Known rows, with every way that one mark hangs from another
(noref bakoda (redal (gimap pepep))): [-6.152 -0.062 -2.116 -0.122 -2.694  3.036 -2.645 -0.254  2.521  0.755
  1.609  0.299 -3.661 -1.159  1.348  0.415 -3.093  1.660]
(redal (gimap pofen) (noref bakoda)): [-3.290 -0.814 -0.770 -1.935 -2.153  4.083 -1.362  1.097  3.318 -1.912
  0.670  1.258 -0.492  1.573  2.001  4.763 -3.544  3.773]
(gimap redal): [-0.910  3.850  0.111  1.654 -1.250  1.769  0.716  2.067  4.548  1.599
 -0.464  3.032  0.334 -0.900 -2.627 -1.382  1.532 -2.678]
(gimap bakoda (pepep noref) pofen redal): [-6.104  4.986  0.993  0.635  2.252  3.547 -4.921 -2.617  6.399 -6.759
  0.829  6.327  2.472 -0.591 -5.334 -0.920  2.403  0.580]
(pofen (noref bakoda redal)): [-4.117  1.615 -0.469  2.752  0.769  3.450 -2.236  0.451  4.501  1.279
 -1.147  1.636 -1.642  1.457 -0.242 -0.328  3.543  1.144]
(bakoda (gimap (pepep noref) pofen)): [-2.819  1.644 -1.088 -4.333  1.373  2.373 -1.038 -1.770 -0.492 -2.328
  2.904  2.039 -2.421  0.917 -4.750  1.388 -3.473 -0.920]
(pepep (noref redal)): [-3.350  2.933 -4.185  1.014 -0.175  4.509  0.403  2.694  0.874 -1.330
 -3.071  6.707  2.292  1.188 -1.849 -1.075  2.363 -0.590]
(redal noref): [ 0.331  2.268 -0.803  0.199 -0.277  2.459 -0.178  0.347  0.511 -3.823
 -2.771  2.112  2.529  3.379 -0.245  2.649  1.187 -0.524]
(pepep (noref bakoda)): [-5.772  0.396 -2.400  0.028  1.007  4.510 -2.916  1.389 -1.214  1.432
 -3.052  1.680  3.083  0.739 -1.090  1.648  3.099  1.644]
(pepep (noref pofen)): [-3.404 -1.215 -3.850 -0.930  0.978  2.615  0.465  3.022 -0.275 -1.493
 -3.756  4.904  1.554  1.110 -3.065  0.150  1.764  0.875]
(noref bakoda): [-5.296 -1.618 -0.939 -0.344  0.774  1.355 -3.866 -1.688  0.702  3.156
  0.574 -3.140 -0.444 -1.306  1.500  1.392  1.558  2.439]
(noref (redal gimap)): [-0.836  1.288 -1.969  0.037 -3.101  2.106  1.855  2.608  3.042  0.370
  1.343  4.051 -2.262 -0.744  0.983 -1.117 -3.336 -0.450]
(gimap pepep pofen): [-2.545 -1.208 -1.052 -0.138  0.362 -1.148 -0.851 -4.923  2.290 -7.734
  2.435  0.960 -3.640  0.165 -2.181 -0.747 -2.887  2.504]
(pofen (gimap pepep redal)): [ 0.059  2.134  4.209 -1.855 -1.687  2.386 -0.939  1.427  0.556 -0.978
 -1.026 -0.985 -2.850  1.809 -4.764 -1.277 -4.560 -0.231]
(bakoda gimap): [-0.326  1.752  0.476 -4.314  0.947  1.441 -0.174  0.366 -1.079  3.401
  2.781 -0.667 -1.442 -0.045 -2.251  1.539 -2.283 -2.468]
(redal (gimap bakoda)): [ 0.563  0.049  4.594 -2.210 -1.035  1.399 -2.158  2.496 -0.435  1.342
  1.965 -0.508  1.339 -0.469  1.794  2.646 -4.109  1.126]
(gimap pepep): [-0.238  0.437  1.230  0.632 -0.617 -0.638 -1.332 -2.649 -2.341 -5.159
 -0.375 -1.219 -1.663  1.484 -2.382  0.523 -2.784 -0.713]

Rows
[-6.110  2.456 -2.153 -1.486  0.974  5.711 -2.713  2.251 -0.199  3.668
 -1.814  2.433  2.462  0.336 -2.938  1.884  2.468 -0.603] -> (pepep (noref (bakoda (gimap redal))))
[-0.735  0.119  2.432 -2.684 -1.259  2.577 -2.566  1.605 -0.089 -6.876
 -1.391  1.737  0.692  3.534 -1.190  5.088 -5.132  1.011] -> (redal (gimap bakoda pepep) (noref pofen))
[-4.258  2.410 -0.207  0.553  1.353  4.162 -2.450  0.508  3.995  3.016
  0.231  1.272 -2.431  1.349 -1.333  0.437  2.454 -0.151] -> (pofen (noref (bakoda gimap) redal))
[ 0.400  0.255  2.505 -0.825 -3.188  2.396  0.186  3.086 -3.421 -2.648
 -0.767  0.910 -0.833  2.069 -1.516  2.660 -6.863 -0.208] -> (redal (gimap (pepep noref)))
[-2.589  5.771  4.519  1.155  0.913  1.546 -5.281 -1.992  2.930 -3.553
  0.488  1.258  2.179 -0.213 -4.121 -0.135  1.034 -2.442] -> (gimap bakoda pepep redal)
[-2.671  4.146 -0.515 -3.250  0.246  3.574 -0.407  1.414  0.277  0.071
  0.287  3.136 -1.730  0.990 -7.252  0.931 -2.407 -4.562] -> (bakoda (gimap (pepep (noref pofen)) redal))
[-0.321  0.354  6.414 -3.904  1.068  1.415 -4.651 -1.122 -2.198 -2.113
  0.225 -3.406 -0.659  1.931 -2.283  0.351 -3.903  2.583] -> (pofen (gimap bakoda pepep))
[-7.455 -0.225 -4.136 -2.842  1.534  4.980 -2.109  2.801  1.312  2.980
 -2.349  3.387  0.572 -0.087 -4.046  1.490  2.269  0.398] -> (pepep (noref (bakoda (gimap redal)) pofen))
[-3.699  2.427 -2.917 -0.415 -0.449  4.946 -0.363  3.086  2.243 -1.514
 -1.057  7.319  2.124  0.345 -0.936 -0.368  0.389  1.014] -> (pepep (noref (redal (gimap bakoda pofen))))
[-7.066  2.593 -4.658 -1.507  0.768  6.240 -2.218  1.722  0.920  2.602
 -1.350  4.304  1.286  0.101 -2.047  0.562  2.347 -0.132] -> (pepep (noref (bakoda gimap) redal))
[-3.439 -2.528 -4.263 -3.310 -0.746  1.418  1.687  2.043  5.107 -0.645
 -0.362  4.085 -5.586 -0.589 -1.939 -3.793 -2.075  2.197] -> (noref (pofen gimap) redal)
[-8.684 -4.114 -5.045 -3.744  0.101  2.616 -2.201  0.427  5.704  2.516
  0.209  1.045 -6.091 -1.780 -0.452 -2.514 -0.421  4.618] -> (noref bakoda (pofen gimap) redal)
[-3.306  2.468  2.839  0.697  1.383  3.571 -3.231  0.187  2.153  2.308
 -0.421 -0.977 -1.883  2.075 -3.213  2.025  1.477 -0.886] -> (pofen (noref (bakoda (gimap pepep redal))))
[-3.016  0.597  2.769 -0.337  4.330  0.982 -4.415 -2.889  6.508 -2.925
  2.860  2.380  1.239 -0.317  0.046  0.111  3.650  4.108] -> (gimap bakoda (pofen noref))
[-2.007  1.528 -0.466 -4.385  1.057  2.260 -0.985  0.082 -2.878 -0.957
  0.699  0.911 -1.993  1.613 -5.341  2.021 -3.412 -2.727] -> (bakoda (gimap (pepep (noref pofen))))
[-7.175 -2.264 -4.512 -1.261  1.492  3.729 -2.224  1.783  0.123  0.677
 -3.317  2.733  1.178  0.208 -1.924  1.011  2.763  2.536] -> (pepep (noref bakoda pofen))
[-4.034  0.800 -0.369  0.624  0.240  2.576 -3.355 -1.614 -3.254 -4.252
 -2.563 -0.115  0.389  2.087 -3.014  1.557 -0.724  0.477] -> (gimap (pepep (noref bakoda)))
[-2.843  2.186  6.333  0.164 -0.165  4.818 -3.726  1.736  2.493  0.901
 -2.421 -2.244 -3.667  3.705 -5.079  0.318 -1.536  1.377] -> (pofen (gimap pepep redal) (noref bakoda))
[-0.167 -1.717  1.649 -1.484 -2.677  0.344  0.552  0.075  0.739 -3.887
  2.808  0.518 -3.703  0.270 -0.294  1.594 -7.839  2.051] -> (redal (gimap pepep pofen))
[-0.681  1.264  2.006 -2.495 -0.788  3.547 -1.878  1.193  3.530 -4.248
  1.141  3.148  2.346  1.922  1.518  4.433 -2.940  2.768] -> (redal (gimap bakoda pofen) noref)
[-2.521  3.585 -0.173 -3.323  0.349  1.798 -0.344 -1.619  3.707 -0.855
  4.081  2.157 -3.731 -0.480 -5.721  0.064 -3.271 -2.742] -> (bakoda (gimap pepep pofen redal))
